In the rows, zero is written as 128.
Known rows, with every step that occurs:
livit-sibu-romeva-tamu-mamizol-sugan-kisin-kesivu: [110 145 129 110 133 129  77 102 117 122 153 131  67 113  96 129 131 157
 123  94 126 121  90  96  89 129 122 140 129  16 130 123 125 148 127  98
 115 108 117  69 143  87]
nepus-kove-kisin-sugan: [119 117 126 131 152 124 114 126 154 118 137 131  30 141 116 131 162 109
 115 120 134 133 142 149 111 126 128 113 113  99 129 136 120 125 129 121
 135 127 143  97 120 109]
kove-nepus: [ 97 124 117 140 132 122 119 129 125 138 129 111 116 130 156 101 128 149
 130 120 143 123 131 127 121 129 138 111 135 135 125 138 119 127 156 140
 113 147 116 119  89 130]
sibu-romeva: [134 136 127 126 126 134 124 129 124 124 140 107 131 142 158 122 130 141
 119 111 138 122 121 116  58 125 110 117 132  81 122 126 136 140 146 127
 132 135 130  63 135 123]
kesivu-pazez-rukub-kove-nepus: [106 128 135 133 134 136 140 136 122 121 143 106 154 102 137 123 137  96
 123 106 149 123 160 110 154 137 122 134 145 151 134 121 119 187 108 143
 103 127 137  99  48 133]
mamizol-sugan-livit-sibu-romeva: [122 128 140 132 149 159 101 121 134 115 135 142  99 136 153 155 147 129
 129 105 134 116 118  85 116 141 159 112 103  81 117 126 127  90 131 111
 150 123 110 112 146 110]
mamizol-tamu-romeva-sibu: [115 115 105 126 153 126 104 103 123 125 131 139  99 141 122 128 139 159
 138 164 113 129  99 115 147 138 135 118 117  89 167 117 111 135 113 117
 103 113 100 119 123  91]
kesivu-kisin-sugan: [125 144 122 138 144 126 117 113 149 113 137 133 141 113 120 162 127 133
 125 138 144 140 134 111 128 125 134 113 117 119 134 130 124 131 148  94
 137 116 128  87 124 121]
nepus-kove: [127 112 129 125 135 129 133 138 139 121 126 142  63 133 134 119 162  89
 114 125 137 115 136 136 114 131 128 140 120  80 136 130 125 152 110 143
 129 122 143 120 116 113]
kove-kisin: [109 137 122 151 135 129 117 123 136 127 142 135 112 153 114 129 131 137
 131 116 122 145 135 142 143 121 136  95 129 142 117 138 131 124 148 126
 127 142 121 111 107 123]
sugan-livit-sibu: [116 144 143 133 125 163 118 128 145 123 139 142 134 101 141 153 147 122
 139 100 127 112 105  84 164 140 159 140 112 135 104 133 139 104 129 132
 129 123 119 144 136 122]
sugan-kisin: [112 142 137 164 125 129 140 127 142 120 135 138 146 133 137 137 139 121
 120 121 144 128 125 154 131 126 123 152 128 134 126 130 124 131 137 117
 126 128 115  90 109 128]
pazez-rukub-kove: [126 120 150 114 132 125 137 152 105 123 135  99 160 115 129 116 143  91
 123 127 112 129 151 115 162 134 122 157 155  96 123 115 114 148  90 141
 110 128 129  97  83  96]
tamu-romeva: [138 124 116 120 143 124 129 112 146 124 140 143 175 143 153 137 139 137
 140 116 118 122 113 137 119 126 139 111 123 139 147 129 126 123 126 117
 116 135 111  90 128 111]
sibu-livit-tamu: [114 123 128 102 125 135 113 134  97 137 129 100 157 128  61 152 123 130
 118 134 126 125 108 108 120 125 134 157 115 129 128 136 140 122 112 133
 130 140 149  72  92 123]
romeva-tamu-mamizol-neku: [126 140  99 119 108 105  87  99 112 130 137 131  70 105  75 108 139 174
 112 147 103 130  95 111 166 143 127 157 125  36 153 119 104 111 127 142
 113 102 112 140 115  83]
sugan-mamizol-tamu-livit: [117 145 104 102 107 139  98 104 137 135 123 130 182 130  98 115 127 156
 133 133 103 119 111  94 156 146 169 137 125  73 128 118 128  91 109 123
 137 116 119 154  92 103]
kisin-sugan: [139 126 130 108 146 121 114 115 138 124 126 106  98 110 115 146 125 147
 125 135 129 137 128 131 106 129 123 127 116 137 131 125 115  82 133  97
 140 117 136 110 161 130]
nepus-kove-kisin-sugan-livit-tamu-mamizol-neku: [114 121 120 123 144 131 102 121 151 115 145 129  32 124  96 129 187 130
 118 116 124 122 121 136 142 138 147 128  97  89 139 139 114  99 129 137
 151 113 143  90  97  84]
kove-kisin-kesivu: [106 139 133 136 124 136 107 124 150 123 144 122 118 141  77 121 106 142
 142 116 109 149 141 146 136 119 127  90 136 190 117 127 133 118 142 117
 125 127 126 119 124 109]
sibu-romeva-tamu-mamizol-sugan: [129 139 101 103 133 120  89 101 121 123 141 109  68 143 100 116 128 172
 108 124 124 120 105 108  55 137 118 124 130   4 138 119 112 116 137 117
 127 125 116  73 123  88]
sugan-livit-tamu: [111 140 131 107 125 155 130 128 147 124 136 122 143 115 107 152 145 143
 143 126 133 104 111 116 133 146 149 144 115 159 119 132 136  77 132 137
 147 132 127 129 104 120]
livit-sibu-romeva: [125 134 140 118 134 137 107 123 106 130 147 131 109 114 161 132 141 131
 130  88 137 120  99  87  94 120 121 128 126  52 117 135 148 171 132 119
 123 126 132  75 153 127]
tamu-romeva-sibu-livit-sugan-kisin: [130 130 128 163 148 127 112 107 131 125 139 141 143 141 134 159 134 140
 123 135 130 142  94 130 133 128 141 145 105 140 142 143 119 128 116 109
 124 124 102  41 137 108]
rukub-kesivu-kisin-sugan-livit-sibu-romeva: [131 151 153 120 150 151 114 120 131 107 152 146 165  99 155 150 121 152
 134  84 154 123 128  90  97 138 121 102 123 131 109 120 132 125 166 105
 140  98 126  85 147 124]
kesivu-rukub-pazez: [119 115 155 109 127 111 150 117 136 120 155 131 176  86 114 121  99 110
 126  98 153 145 146 111 155 125 151 125 139 142 141 124 124 188 134 126
 110 124 132 117 116 123]
kesivu-rukub: [125 122 152 112 128 118 140 133 137 121 147 125 151 108 120 130 112 107
 128 113 127 150 140 123 156 123 144 122 139 103 131 129 129 170 132 128
 118 126 112 117 104 111]
sibu-livit-sugan-kisin: [118 138 147 153 128 143 113 131 101 131 125 109 163 150  78 166 131 117
 103 122 140 135 114 137 124 127 137 162 107 140 114 154 119 103 116 115
 153 135 134  51 110 123]
sibu-livit: [125 126 132 132 119 138 115 138 111 131 125 105 167 134  85 145 113 113
 105 132 120 137 119 103 133 124 138 149 115 136 117 129 134 123 119 135
 122 138 140  88 109 121]
livit-sibu: [120 129 140 121 134 132 111 123 109 133 138 148 107 104 139 137 141 122
 137 101 128 125 106  95 148 123 137 135 122  91 123 137 142 163 118 120
 118 121 130 127 145 129]
livit-sibu-romeva-tamu: [119 145 129 110 126 126  93 109 105 132 150 131  76 108 134 132 137 147
 124 103 133 121  88  84  95 128 112 139 131  15 121 130 143 161 132 119
 108 123 122  86 153 119]
sugan-mamizol-neku: [133 144 117 144  90 125 117 109 131 130 139 138 160 106 158 112 138 129
 131 125 110 133 116  78 155 137 151 155 121 106 133 114 129  98 129 151
 143 107 125 135 141 121]
pazez-rukub-kesivu-kisin-sugan-mamizol-neku: [135 149 155 127 128 141 123 125 116 109 142 131 183  96 151 131 112 136
 136 119 108 142 151  99 169 142 134 135 146 109 128 103 116 107 129 132
 139  93 114  72 121 108]
nepus-kove-kisin: [111 118 125 143 141 129 123 133 147 121 139 146  50 152 123 120 165  96
 118 116 132 128 142 148 126 126 133 114 120  89 127 138 129 153 126 141
 128 134 136 108 100 107]
sugan-livit-sibu-romeva-tamu-mamizol-neku: [120 153 126 129 112 151  91 113 131 120 153 131 104  96 131 135 160 156
 122 102 116 112  79  66 148 147 147 150 109  53 118 128 129 105 140 144
 126 109 111 110 131  89]
kesivu-rukub-pazez-neku: [127 124 160 125 121 100 153 122 117 114 157 117 157  78  84 133 104  95
 125  99 140 157 144 115 150 123 154 119 140 108 151 117 119 188 130 137
 111 111 118 105 132 109]
sugan-mamizol-tamu: [111 141 105 106 113 138 113 103 134 133 129 120 148 132 110 118 128 137
 139 134 108 119 115  83 117 144 156 145 130  89 135 108 121  97 118 130
 131 118 128 149 113 114]
livit-tamu-romeva-sibu: [123 119 114 102 151 116 119 106 128 132 144 140 115 119 125 142 140 165
 153 140 132 120  93 129 115 131 129 133 120 125 158 135 136 141 116 118
 125 126 116  82 126 114]
romeva-sibu-livit-tamu-mamizol-sugan: [118 114 117 128 148 123  89 119 103 131 129 115  64 119  69 141 116 151
 116 161 120 144 101  89 136 133 146 156 106  98 144 128 121 143 103 123
 132 116 125  90 115 101]
kisin-sugan-mamizol-tamu-romeva-sibu: [130 133 104 102 145 123  96  84 153 127 134 113 103 111 121 141 126 166
 139 148 110 138 103  89 102 141 147 138 114 109 150 107 109  69 121  94
 131 103 120 109 165 111]

Rows:
[118 143 122 107 127 143 104  98 111 138 122 121 131 145  98 139 142 147
 139 125 124 117 112 117 103 145 154 137 119  95 132 142 106  75 110 112
 170 117 130 127 135 118]
livit-sugan-mamizol-tamu
[130 148 143 141 127 131 103 121 124 131 118 146 183 141 101 146 143 159
 117 112 142 126 115 177 179 136 151 132 112 105 114 168 124  97 112  97
 169 119 112  96  95 114]
tamu-livit-sugan-kisin
[111 139 104 136 146 127  85  90 151 127 146 111 110 140  91 150 122 161
 130 138 102 158 109  99 128 130 157 114 109 133 132 122 120  81 137 100
 123 127 116  74 129 104]
kove-kisin-sugan-mamizol-tamu-romeva-sibu-livit
[139 122 114 145 148 118 120 107 147 124 141 149 121 127 164 136 132 148
 141 139 119 138 104 121 135 129 135 121 119 134 151 126 127 144 122 118
 109 120  99  96 152 110]
tamu-romeva-sibu
[138 162 115 118  96 121  78  98 113 134 140 123 136 127 121 118 137 186
 108 124 126 127  92 108 112 145 126 142 123   6 124 136 129  89 133 126
 150 111 110  74 134  98]
sibu-romeva-tamu-livit-sugan-mamizol-neku
[115 120 121 127 162 131 110 113 172 116 148 141  31 131 123 148 175 131
 131 127 133 126 118 137 119 137 142 120 101 113 139 139 124 109 127 122
 135 124 127  78 122  96]
nepus-kove-kisin-sugan-livit-tamu-romeva-sibu
[115 129 135 131 151 145 106 125 158 114 149 131  34 131 140 142 176 111
 117  94 138 123 124 117  96 130 136 116 106  72 114 139 132 123 137 122
 137 127 140  71 131 104]
nepus-kove-kisin-sugan-livit-sibu-romeva
[121 167 128 119 109 135  90 102 136 121 144 117 135 126  78 138 117 178
 108 110 150 123 107 146  92 139 105 129 130  79 124 138 129 124 130 101
 137 111 118  56 117 110]
sibu-romeva-tamu-livit-sugan-kisin-kesivu-pazez
[116 125 130 135 149 139 117 128 170 113 138 132  42 138 119 140 169 109
 117 117 134 127 138 140 121 134 142 116 107 118 120 135 120  98 134 127
 141 128 138 103 119 106]
nepus-kove-kisin-sugan-livit
[130 150 122  93 139 141  86 100 148 120 144 104  76  90  99 156 141 170
 121 106 122 118  89  86  96 145 140 143 110  76 116 124 115  64 141 101
 134 111 127  94 156 102]
kisin-sugan-livit-sibu-romeva-tamu-mamizol
[112 124 141  92 132 103 108 121 137 124 158 110 185 108  84 118 136 117
 124 106 121 155 140 100 182 132 159 122 135  76 123 128 120 147 122 108
 116 117 116 124  56  73]
kesivu-rukub-kove-kisin-sugan-mamizol-tamu-livit
[123 121 115  84 147 121 124 110 126 132 143 134 157 133 119 144 146 155
 153 122 129 109 100 143 104 128 134 126 121 126 155 137 136 125 120 118
 131 138 125  78 106 116]
livit-tamu-romeva
[115 121 161  93 112 124 133 121 148 116 152 116 176  78  67 110  74 119
 139 102 134 147 151 120 142 124 136 119 148 197 138 111 127 162 126 116
 109 106 139 128 140 107]
kisin-kesivu-rukub-pazez
[129 141 126 119 157 129 110  94 138 112 147 155 157 109 141 139 109 166
 144 123 133 135 125  93 111 144 131 107 126 134 144 106 115 120 149 100
 127  87 110 107 143 109]
rukub-kesivu-kisin-sugan-mamizol-tamu-romeva-sibu
[105 133 164 132 115 119 141 140 152 112 156 117 180 101  94 120 118  93
 126 106 140 142 143 145 144 122 118 155 145 161 126 119 121 166 126 111
 107 108 118  98  94  90]
sugan-kisin-kesivu-rukub-kove
[125 146 147 105 152 144 124 118 134 110 144 145 169 100 120 155 118 159
 143 107 153 119 135 116 112 143 125 111 123 168 122 122 126 103 159 108
 149 101 129 110 125 125]
rukub-kesivu-kisin-sugan-livit-tamu
[106 124 131 136 131 141 120 128 163 113 145 139  62 134  88 120 143  95
 124 105 135 130 153 147 123 126 123 105 123 153 134 130 132 169 120 134
 125 117 150 113 104 112]
nepus-kove-kisin-kesivu-pazez
[113 140 117  95 129 153 121 123 148 124 137 116 143 114  85 142 150 156
 141 115 120  98 102 114 132 148 160 141 114 142 124 134 125  85 129 137
 149 128 131 126  83 101]
sugan-livit-tamu-mamizol
[108 122 121 109 142 133 101 125 103 128 132 104 146 142  43 152 132 135
 110 125 124 124 105 119 118 128 153 161 106 102 138 135 121 117 110 116
 141 136 139  51  64  97]
sibu-livit-tamu-mamizol-sugan-kisin
[ 90 132 159 139 118 114 135 140 149 117 155 110 175 103 108 106 117 104
 127  99 148 140 145 143 140 122 124 147 148 166 124 124 117 168 140 117
 101 119 111  95  77  91]
sugan-kisin-kesivu-rukub-kove-nepus
[117 134 124 147 127 137  89 110 103 137 123 113  84 126  85 147 117 143
 116 162 119 149  99  80 136 140 148 163 109 105 130 133 116 117 102 126
 139 110 122 106 143 115]
romeva-sibu-livit-sugan-mamizol-tamu
[114 133 141 142 123 109 123 135 120 116 157 102 139 110  61 123 139  88
 128 102 127 146 151 120 135 122 111 107 136 170 130 117 121 174 116 131
 109 107 138 127  96  95]
rukub-kove-kisin-kesivu-pazez-neku
[121 159 124 124 115 117  86 100 123 135 125 143 119 127  64 142 135 181
 111 140 133 128  99 163 172 146 132 153 125  55 123 152 117  87 114 104
 139 116 100 119 108 104]
romeva-tamu-livit-sugan-kisin
[121 119 119 143 127 119  91 122  93 133 135 115  74  99  81 129 127 154
 112 162 116 148  89  83 169 131 135 170 104 101 147 130 127 153 110 146
 125 104 128  88 116 101]
romeva-sibu-livit-tamu-mamizol-neku
[102 114 147 122 129 125 129 128 160 113 156 138  84 118  86 106 128  91
 124  97 140 139 157 141 134 123 138 109 133 142 135 127 127 177 125 134
 115 120 147 106 110  97]
nepus-kove-kisin-kesivu-rukub-pazez
[121 148 120 104 112 115  77 103 118 138 132 152 107 100  75 131 127 172
 118 129 117 128  89 115 194 141 136 148 129  25 121 137 138 123 110 113
 109 114 106 150 115 103]
romeva-tamu-livit-sibu
[112 139 169 130 129 131 131 111 130 120 145 127 160 112  81 143 113 127
 131  92 162 136 135 166 122 129 135 138 130 180 132 149 107 130 124  95
 154 110 131  79 142 118]
livit-sugan-kisin-kesivu-rukub-pazez
[126 148 111 109 108 113  87 106 130 135 125 142 122 114  70 124 121 178
 113 149 116 130 103 134 182 143 132 143 131  51 125 132 129 100 117 119
 115 119 104 151 103 101]
romeva-tamu-livit
[140 139 137 118 129 132  95 121 115 136 114 138 171 137  95 139 138 165
 122 117 129 125 117 162 177 137 154 117 112 105 115 167 126  94 107 104
 171 118 119 119 107 114]
tamu-livit-sugan
[133 152 113 109 112 120  91 112 126 130 137 118 123 133 108 121 121 178
 107 128 131 124 102 122 100 137 113 128 134  19 119 130 138 120 136 121
 121 127 110  80 116 103]
sibu-romeva-tamu-livit
[133 132 148 121 141 143 139 121 119 117 140 150 160 106 134 125 106 134
 134  87 157 122 149 130 114 139 105 105 133 201 130 115 130 158 139 129
 127  99 139 143 122 160]
rukub-kesivu-pazez
[106 127 137 131 129 119 120 132 135 121 155 115 154 118  83 112 136  99
 129 103 140 137 152 119 138 124 109 112 137 198 122 123 126 171 121 123
 107 117 149 136  85 106]
rukub-kove-kisin-kesivu-pazez
[117 154 131 140 143 148 111 114 159 110 144 141 146  96 128 180 140 130
 132 120 141 130 119  83 150 133 153 124 107 126 119 132 129 116 150  97
 139 113 123  96 127 117]
kesivu-kisin-sugan-livit-sibu
[109 138 119 101 127 111  89  98 144 117 146 128  76 114  31 121 108 157
 118 129 111 138 116 131 136 141 140 145 138  48 149 114  98 118 122 104
 114 106 100 123 101  65]
romeva-tamu-mamizol-sugan-kisin-kesivu-rukub
